What can hang from each mark
q442: q885
q428: q529 q686 q885
q677: q428 q686
q686: q428 q529 q677 q885
q58: q442 q537 q885
q885: q686
q537: q58 q442

Each row was made from one small tree. Brackets hold a mark, then the marks that hang from it, in the order of their numbers. Every link used is in the known rows. Write each row's tree.
Known rows
(q428 q686): [0.678, -0.449, 0.587, -0.002, -0.737, -1.364, -0.841, 0.171, -1.785, -0.169, -0.330, -1.438, 1.110, -0.881, 0.419, 0.732, 1.012, 1.988, 0.436, 0.622, -3.197, -0.493, 0.666]
(q686 q428): [0.170, 0.111, 0.365, 0.390, -0.931, -0.364, -0.562, -0.249, -0.163, 0.281, -0.408, -1.557, 0.281, 1.533, -0.238, -0.162, 0.485, 1.771, 0.773, 0.963, 0.323, -0.313, 0.916]
(q58 (q537 (q442 (q885 (q686 (q428 q529)))))): [-0.239, 0.989, 0.011, -1.296, 0.882, -1.501, -0.266, -0.746, 3.848, -2.570, -0.618, -3.824, -0.204, -0.127, -1.402, -1.203, 1.436, 1.931, 3.317, 1.962, -3.379, -1.455, -3.135]
(q428 (q686 q885)): [-0.116, 0.073, 0.039, -0.124, -1.213, -1.156, -0.784, 0.249, -2.317, 0.200, -0.416, -0.853, 1.709, 0.462, 0.003, 0.947, 0.308, 2.018, 0.559, 0.527, -3.248, 0.477, -0.349]
(q686 q529): [0.582, 0.584, 0.496, 0.176, -1.205, -0.301, -0.349, -0.648, -1.165, 1.082, -0.540, -2.111, 0.463, 1.614, -0.395, -0.036, 0.958, 1.914, 1.151, 1.182, -0.626, -0.520, 0.955]
(q885 (q686 q529)): [0.561, 0.941, 1.472, -0.103, -0.967, -0.436, -0.324, 0.086, -1.547, 1.065, -1.281, -3.798, 0.091, 1.952, -0.126, 0.179, 1.681, 1.554, 1.628, 1.516, -4.646, -0.482, 0.388]
(q58 (q442 (q885 (q686 q428 q529 q677))) q537): [2.468, 0.565, -1.171, -0.808, 0.868, -0.207, -0.226, -0.758, 3.574, -0.085, -1.408, -4.718, -0.634, 2.634, -0.886, -0.369, 1.819, 1.001, 2.028, 2.494, -1.361, 0.867, -2.933]
(q58 q442 q537 (q885 q686)): [0.281, 1.564, 1.910, -0.152, 0.356, -2.539, 0.008, 0.238, 2.151, -2.689, 0.240, -3.272, -0.649, -3.509, -4.329, -0.673, 2.138, 0.913, 0.092, 2.228, -3.230, -0.288, -4.730]
(q885 (q686 q677)): [0.418, 0.891, 1.976, 0.121, -0.644, -0.319, -0.773, 0.684, -1.148, 0.488, -1.798, -2.904, 0.345, 0.414, 0.501, 0.909, 1.383, 1.472, 0.263, 1.008, -2.755, 0.689, -0.740]
(q58 q442 q885): [0.079, 1.177, 1.000, 0.472, -0.163, -1.978, -0.081, -0.155, 1.041, -1.460, 0.737, -1.255, 0.094, -2.560, -3.041, -0.166, 0.757, 1.481, -0.146, 1.465, 0.211, -0.473, -3.482]
(q442 (q885 q686)): [0.044, 1.535, 1.595, 0.148, -0.168, -1.580, -0.247, 1.015, -1.752, -0.428, -1.216, -1.740, -0.868, -0.596, -0.686, 0.590, 0.965, 1.518, 1.181, 1.328, -3.903, -1.285, -3.413]
(q428 q686 q885): [0.242, -0.522, 0.348, -0.159, -1.168, -2.078, -1.781, 0.730, -2.192, -0.325, 0.061, -1.709, 2.202, -0.030, 2.572, 0.214, 0.744, 2.398, 0.360, 0.150, -3.742, -0.756, 0.318]
(q686 q677): [0.526, 0.551, 1.068, 0.422, -0.957, -0.246, -0.702, -0.033, -0.565, 0.369, -1.096, -1.178, 0.632, 0.037, 0.343, 0.659, 0.639, 1.810, -0.243, 0.604, 1.453, 0.618, -0.081]
(q537 q58 (q442 (q885 (q686 q529 q677)))): [0.354, 1.756, 0.476, -0.670, 1.776, -0.702, 0.830, -0.016, 2.030, -1.364, -1.341, -3.758, -0.268, 0.897, -0.974, -1.247, 2.282, 2.417, 3.036, 1.571, -1.685, -0.660, -4.631]
(q885 (q686 (q428 q529))): [-0.001, 0.025, 1.359, -0.608, -0.836, -0.499, -1.259, -0.462, 0.793, 0.413, -1.217, -3.643, 0.283, 2.135, 1.213, 0.305, 0.525, 1.657, 2.182, 1.475, -4.964, -0.703, 1.141]
(q537 (q442 (q885 q686))): [-0.530, 2.063, 1.225, -0.317, 0.756, -1.746, 0.465, 0.761, -0.282, -1.933, -0.709, -2.825, -0.182, -1.631, -1.724, -0.498, 1.579, 2.036, 1.854, 1.225, -3.718, -1.254, -4.475]
(q686 q529 (q677 (q428 q885))): [1.588, -1.212, 0.304, -0.396, -1.921, -0.198, -1.513, -0.435, -0.495, 1.760, -0.658, -2.078, 2.450, 3.841, 3.481, 0.805, 0.279, 1.901, 1.139, 0.336, 3.202, 0.105, 1.209]
(q537 q58 (q442 (q885 q686))): [-1.063, 2.086, 1.887, -0.528, 1.809, -2.111, 1.087, 0.781, 0.716, -3.414, -0.269, -2.742, -0.549, -2.401, -2.826, -1.692, 2.208, 2.456, 2.623, 1.183, -3.319, -1.753, -5.665]
(q442 (q885 (q686 q428 q529 q677))): [1.751, 0.443, -1.013, -0.080, 0.036, 0.421, -0.898, -0.163, 0.963, 2.149, -2.371, -3.237, -0.842, 5.127, 2.004, 0.830, 0.868, 1.372, 2.102, 1.931, -1.493, 0.115, -1.396]
(q428 q529 q686): [0.621, -0.908, 0.730, -0.595, -0.967, -1.345, -1.407, -0.834, -0.320, -0.058, -0.478, -1.623, 1.446, -0.540, 1.735, 0.926, 0.432, 2.214, 1.529, 0.743, -4.353, -0.892, 1.468]
(q677 q686): [0.827, -0.350, 0.604, 0.034, -1.165, 0.004, 0.254, -0.265, -1.914, 0.016, -0.255, -0.880, 1.496, -0.728, -0.363, 0.921, 0.904, 1.536, 0.336, 0.632, -0.396, 0.418, -0.359]
(q885 (q686 q428 q529 q677)): [1.454, -0.013, -0.189, -0.156, -0.661, 0.848, -0.945, -0.421, 0.588, 2.497, -2.330, -4.264, 0.203, 5.203, 1.859, 0.520, 1.263, 1.363, 1.610, 1.717, -1.973, 0.821, 1.246]
(q537 (q58 (q885 (q686 q428 q529 q677))) q442): [0.258, 0.913, -0.250, -0.300, 1.543, -0.470, 0.165, -0.415, 4.761, -0.690, -0.903, -4.153, -0.419, 2.802, -1.030, -1.668, 2.160, 2.007, 2.358, 2.142, -0.395, -0.378, -3.574]
(q58 (q442 (q885 (q686 q529 q677))) q537): [2.166, 1.299, 0.085, -0.761, 0.733, -0.714, 0.059, -0.442, 2.329, -0.718, -1.356, -4.191, -0.478, 0.214, -1.769, -0.101, 2.114, 1.160, 1.589, 2.245, -2.179, 0.713, -3.766]

Write each row's tree
[1.666, -0.983, -0.956, -0.335, -1.142, -0.705, -2.210, -0.150, -0.882, 1.674, -0.918, -2.720, 2.521, 3.123, 4.315, 0.686, 0.822, 2.306, 0.814, 0.532, -2.247, 0.364, 1.222] : (q428 (q686 q529 q677) q885)
[-0.433, -0.515, 0.171, -0.389, -1.478, -1.087, -2.282, -0.638, 0.840, 0.240, -0.051, -2.102, 1.874, 2.694, 3.061, -0.367, -0.448, 2.428, 1.763, 0.648, -1.501, -1.027, 1.150] : (q686 (q428 q529 q885))
[0.641, -0.223, 0.789, -0.586, -0.709, 0.280, -1.666, -0.640, 1.825, 1.238, -2.003, -3.661, 0.588, 3.182, 2.536, 0.851, 0.420, 1.615, 1.715, 1.359, -3.023, 0.573, 0.956] : (q885 (q686 (q428 q529) q677))
[-0.364, 2.107, 1.181, -0.595, 0.882, -2.108, 0.655, 0.542, 1.040, -3.383, -0.487, -3.068, -0.526, -2.849, -3.275, -1.177, 2.333, 1.778, 1.759, 1.557, -2.915, -1.227, -4.918] : (q58 (q537 (q442 (q885 q686))))
[0.702, -0.089, 1.151, -1.336, 0.193, -0.890, -0.321, -0.623, 2.109, -0.937, -1.312, -2.723, 1.083, 0.120, 1.162, 1.008, 0.607, 1.841, 3.036, 0.981, -0.214, -0.864, -3.048] : (q537 (q442 (q885 (q686 (q677 (q428 q529))))))
[-1.446, 2.066, 2.504, -0.086, 1.344, -2.460, 0.778, 0.716, 1.976, -3.312, 0.280, -2.648, -0.514, -2.808, -3.655, -1.866, 2.279, 2.218, 1.543, 1.500, -2.835, -1.701, -5.381] : (q537 (q58 (q885 q686)) q442)
[0.113, 1.263, -0.284, -0.773, 1.821, -0.838, 0.881, -0.237, 2.439, -1.345, -0.600, -4.169, -0.699, 2.204, -1.430, -2.104, 2.125, 2.361, 3.876, 1.901, -2.920, -1.659, -3.768] : (q537 q58 (q442 (q885 (q686 q428 q529))))
[0.373, 0.682, -0.451, -1.246, 0.986, -0.706, -0.625, -0.875, 4.794, -1.936, -1.410, -3.828, 0.021, 0.619, -0.093, -0.631, 1.270, 1.869, 2.810, 1.891, -1.517, -0.314, -3.397] : (q58 (q537 (q442 (q885 (q686 (q428 q529) q677)))))
[2.275, -0.430, 0.636, -0.505, -0.625, -0.096, -0.434, -0.085, -0.298, 1.861, -2.029, -2.316, 0.049, 3.247, 1.726, 1.795, 0.894, 1.148, 2.173, 1.430, 0.343, -0.327, -1.483] : (q442 (q885 (q686 q529 (q677 q428))))
[-0.122, -0.119, -0.743, -0.385, -1.399, 0.639, -1.582, -1.219, 1.568, 1.456, -1.337, -1.217, 1.566, 4.228, 1.871, 0.874, -0.998, 1.986, 1.438, 0.871, 1.109, 1.333, 0.418] : (q686 (q428 q529) q677 q885)
[1.228, -1.981, 0.883, -0.559, -2.061, -0.652, -0.540, 0.077, -2.195, 0.071, 0.446, -0.618, 3.178, 0.514, 2.037, 1.088, 0.324, 1.624, 0.781, -0.080, 1.714, -0.177, -0.069] : (q677 (q428 q885) q686)
[-0.792, 1.767, 1.906, -0.076, 1.522, -1.511, 0.399, 0.620, 2.804, -2.666, -0.500, -2.769, -0.289, -1.984, -2.354, -1.317, 2.157, 2.106, 1.019, 1.430, -0.752, -0.536, -5.544] : (q537 (q58 (q885 (q686 q677))) q442)
[1.080, 1.225, 1.154, -0.240, 1.188, -1.090, 0.157, -0.332, 3.134, -0.656, -0.572, -3.873, -0.376, 0.224, -1.952, -0.796, 2.150, 1.539, 1.371, 2.209, -1.938, 0.348, -4.347] : (q537 (q58 q442 (q885 (q686 q529 q677))))
[1.876, -0.265, 1.592, -0.707, 0.785, -0.987, 0.453, -0.613, 3.200, -0.435, -0.393, -3.704, 0.224, 0.699, -1.476, -0.049, 1.892, 1.199, 1.925, 1.941, 0.440, -0.017, -3.679] : (q537 (q58 q442 (q885 (q686 q529 (q677 q428)))))
[0.765, 0.546, 0.718, -0.278, -1.203, -0.421, -1.757, 0.528, -0.908, 1.528, -1.636, -3.990, 1.521, 3.669, 3.242, 0.267, 1.172, 1.839, 1.024, 1.038, -3.500, 0.445, -0.237] : (q428 (q885 (q686 q529 q677)))
[-0.289, 1.696, 2.626, -0.045, 1.243, -2.460, 0.551, 0.515, 1.841, -2.844, 0.426, -3.037, -0.678, -2.972, -3.988, -1.227, 2.039, 1.646, 0.959, 1.805, -3.918, -0.842, -5.415] : (q537 (q58 q442 (q885 q686)))
[0.541, 1.548, 0.186, -0.404, 0.516, -1.072, 0.001, -0.302, 3.605, -1.294, -0.874, -3.872, -0.280, 0.005, -2.314, -0.856, 2.391, 1.443, 1.127, 2.303, -0.613, 0.068, -3.928] : (q58 (q537 q442) (q885 (q686 q529 q677)))
[1.413, -2.286, 1.139, -1.044, -1.372, -1.335, -1.145, -1.150, -0.348, 0.145, -0.245, -1.370, 2.087, -0.030, 2.175, 1.640, 0.255, 1.878, 2.119, 0.479, -1.773, -1.217, 2.260] : (q677 (q428 q529 q686))
[0.861, 1.289, 0.588, -0.307, 0.493, -2.105, 0.418, -0.335, 1.299, -2.773, 0.504, -1.662, -0.315, -3.387, -3.714, -0.748, 1.310, 1.556, 0.743, 1.474, 0.275, -0.513, -4.074] : (q58 (q442 q885) q537)
[1.098, 0.715, 0.999, -0.097, -0.863, 0.278, -0.713, -0.119, -0.618, 1.811, -2.075, -3.718, 0.307, 2.830, 1.203, 0.751, 1.554, 1.465, 1.139, 1.474, -2.709, 0.678, 0.283] : (q885 (q686 q529 q677))
[1.135, -2.330, 0.970, -1.202, -2.290, -0.587, -1.252, -0.933, -0.665, 0.250, 0.274, -1.029, 3.647, 0.848, 3.357, 1.358, -0.286, 1.852, 1.868, 0.017, 0.575, -0.624, 0.712] : (q677 (q428 q529 q885) q686)
[-0.861, 2.000, 1.756, -0.210, 0.491, -2.444, 0.336, 0.467, 2.381, -3.273, 0.138, -2.996, -0.555, -3.276, -4.210, -1.334, 2.351, 1.561, 0.700, 1.898, -2.148, -1.118, -4.827] : (q58 (q537 q442) (q885 q686))
[-0.010, 0.304, 1.801, -0.667, -1.228, -1.013, -2.475, 0.289, 0.057, 0.316, -1.490, -3.243, 1.923, 1.567, 3.760, 0.602, 0.433, 2.053, 1.243, 0.712, -4.411, 0.012, -0.459] : (q428 q529 (q885 (q686 q677)))
[1.842, -1.294, -1.570, -0.236, -1.240, 1.140, -0.052, -1.298, -0.155, 2.011, -0.626, -2.275, 1.278, 3.960, 0.883, 0.505, 0.886, 1.456, 1.603, 1.362, 0.392, 0.563, 1.601] : (q677 (q686 q428 q529))
[1.063, 0.396, 1.217, -1.079, 0.598, -1.248, 0.522, 0.112, 2.040, -2.328, -0.989, -2.824, 0.363, -1.464, -1.629, 0.076, 1.945, 1.373, 1.653, 1.198, 1.679, -0.473, -4.162] : (q58 (q537 (q442 (q885 (q686 (q677 q428))))))
[1.419, -0.148, 1.619, -0.282, -0.497, -0.726, -0.429, 0.570, -0.764, 0.436, -1.805, -1.582, -0.004, 0.826, 1.125, 1.780, 0.628, 1.124, 1.311, 0.976, 0.575, -0.309, -2.491] : (q442 (q885 (q686 (q677 q428))))
[1.832, -2.185, -0.062, -0.822, -1.765, -1.492, -1.624, -0.301, -1.711, 1.277, 0.062, -2.375, 2.841, 2.793, 3.646, 0.845, 0.735, 2.079, 1.858, 0.337, -1.430, -1.120, 2.047] : (q677 (q428 (q686 q529) q885))
[-0.247, 1.256, 1.814, 0.252, 0.964, -2.360, 0.639, -0.204, 2.166, -2.891, 1.314, -1.429, -0.369, -3.371, -4.058, -1.408, 1.375, 1.933, 0.470, 1.415, 0.529, -0.935, -4.740] : (q537 (q58 q442 q885))
[0.170, 1.781, 2.102, -0.412, 1.662, -2.168, 0.839, 0.589, 0.479, -2.879, -0.105, -3.036, -0.672, -2.591, -2.924, -1.075, 1.921, 1.874, 2.080, 1.475, -4.409, -0.989, -5.404] : (q537 (q58 (q442 (q885 q686))))
[0.915, -0.046, 1.288, -1.636, 0.430, -1.228, -0.150, -0.820, 3.511, -2.279, -1.027, -3.065, 0.789, -1.117, -0.268, 0.383, 1.268, 1.651, 2.845, 1.358, 0.596, -0.839, -3.441] : (q58 (q537 (q442 (q885 (q686 (q677 (q428 q529)))))))
